Known rows, with every step that occurs
senik/gemav/gufi/kunug/zela: |   2 |   6 |   8 |  10 |  -1 | -11 |   2 |   2 |  -5 |   7 | -42 |   3 |  -4 | -16 |   5 |
gemav/gufi/kunug: |  -5 |  22 |   7 |  -1 |  -1 |  -7 |   1 |   0 |   6 |  -8 | -34 | -18 |  -9 | -12 |   4 |
senik/gemav/gufi/kunug: |   4 |  20 |   6 |  11 |   2 |  -5 |  -4 |   0 |   2 |   0 | -25 |   1 |  -8 | -17 | -10 |
vogal/gemav/gufi/kunug: | -24 |  46 |   1 |  -1 |  11 | -12 | -20 | -12 |  11 |  -3 | -46 | -30 | -18 | -12 | -10 |
vogal/gemav: | -25 |  37 |  -8 |   0 |  10 |   3 | -24 | -25 |  17 |  -6 |  -5 |  -9 | -11 |   0 | -12 |
gemav/senik/rezov/zela/kunug: |  17 | -35 |   3 |  -9 |  -5 |   0 |  14 |  -4 |   8 |   9 |  20 |  35 |   3 |  27 | -20 |
senik/rezov/gufi: |  31 |  25 | -23 |   7 |  -3 |  11 |  13 |   2 |  -4 |   0 |  36 |  -3 |   4 |   6 |   8 |
vogal/gemav/gufi: | -18 |  53 | -15 |  -5 |  14 |  -8 | -12 | -21 |  12 |  -9 |  -9 |  -6 | -24 | -10 | -14 |
gufi/kunug/zela/rezov/senik/gemav: | -16 | -44 |  25 |   3 |  -6 |   1 |  -9 |  14 |  -9 |  13 | -26 |  -7 |  21 |   2 |  12 |
gemav/gufi/kunug/zela/rezov: | -23 | -23 |  17 | -12 |  -5 | -11 |  11 |  12 |  -5 |   6 | -55 | -11 |   0 |  -9 |  32 |
gemav/gufi/kunug/zela: |  -7 |   4 |  11 |  -2 |  -6 | -14 |   8 |   1 |  -2 |  -1 | -53 | -16 |  -4 | -11 |  21 |
gemav/senik/rezov/gufi: |  38 |  -9 | -21 |   3 |  -1 |   4 |  13 |   8 |  -2 |  -3 |  43 |  32 |  -2 |  25 |  -4 |
zela/rezov/senik/gemav/gufi: |  -2 | -12 |  -3 |  -6 |   5 |   5 |   1 |   8 |  -4 |  -3 |  44 |  21 |   2 |  -2 | -19 |
vogal/gemav/senik/rezov: |  -8 |  20 | -15 |  -2 |   8 |  -1 | -15 | -13 |  14 |   4 |   2 |  21 |  -9 |  21 | -15 |
rezov/zela: |   9 |   4 | -10 |  -2 |  -7 |   2 |   0 | -22 |   7 |   0 |  26 |  15 |  -4 |  16 | -19 |
rezov/gufi: |  24 |  11 | -16 |   7 |   1 |  10 |   4 |  -3 |   0 | -15 |  41 |  -2 |  -5 |   0 |  -3 |
kunug/zela/rezov: | -27 | -41 |   8 | -13 |  -7 |   5 |   9 |   0 |   0 |   5 | -15 |  14 |  11 |   4 |  34 |

Rows
| -14 | -26 |   3 | -12 |  -2 |  12 |  -5 |   4 |   4 |  -8 |  42 |   6 |  12 |  10 |  -3 | => zela/rezov/senik
|  -7 | -26 |   3 |  -2 |   2 |  14 |  -9 |   6 |   0 |   0 |  46 |  20 |  12 |   5 | -15 | => zela/rezov/senik/gemav
|   8 |  -4 |   3 |  -8 |  -7 |   7 |  14 | -10 |   6 |  14 |  11 |   1 |  10 |   9 | -11 | => senik/rezov/zela/kunug
| -27 |  32 |   4 |  -2 |   8 | -17 | -13 | -10 |   3 |   4 | -62 | -26 | -14 | -12 |   6 | => vogal/gemav/gufi/kunug/zela
|  -3 | -41 |  -2 |  -7 |  -4 |   5 |  16 |   9 | -11 |   2 |  10 |   8 |   7 |   4 |  30 | => kunug/zela/rezov/gufi
|  -6 | -31 |  10 |  -1 |  -1 |  11 |   0 |  18 |  -3 |   2 |  -2 | -16 |   8 |  -1 |  15 | => zela/rezov/gufi/kunug
|  17 |  10 |  -6 |  11 |   2 |   9 | -13 |  -7 |   2 | -10 |  51 |  11 |   6 |   3 | -32 | => rezov/senik/gemav
|  23 |   4 |  -3 |  10 |  -9 |   1 |  12 |  13 | -12 |  13 | -17 | -23 |  13 |   4 |  28 | => senik/rezov/gufi/kunug/zela
| -13 | -20 |  16 | -11 |  -4 | -11 |   8 |  16 |  -9 |   2 | -26 | -16 |   6 |  -5 |  16 | => gemav/gufi/kunug/zela/rezov/senik
|  17 |  19 |   3 |  10 |   3 |  -4 | -10 |   5 |  -4 |  -7 |  18 |  -6 |  -1 |  -9 | -29 | => rezov/senik/gemav/gufi/kunug
|  14 | -11 |   5 |  10 |  -6 |  -1 |   4 |   8 | -10 |  -1 | -18 | -24 |   5 |  -2 |  19 | => rezov/gufi/kunug/zela
|   9 |  27 | -10 |   7 |   5 |  -1 |   3 |  -9 |   3 |  -6 |  11 |  24 | -13 | -14 | -15 | => senik/gemav/gufi
|  -1 | -24 |  -6 |  -6 |   2 |  14 |   7 |   9 |  -2 |  -5 |  35 |   9 |   2 |   3 |   8 | => zela/rezov/gufi
|  14 |   3 |   6 |   9 |  -1 | -10 |  -2 |   6 | -11 |   0 |   0 |  -6 |   3 |  -8 | -14 | => rezov/senik/gemav/gufi/kunug/zela
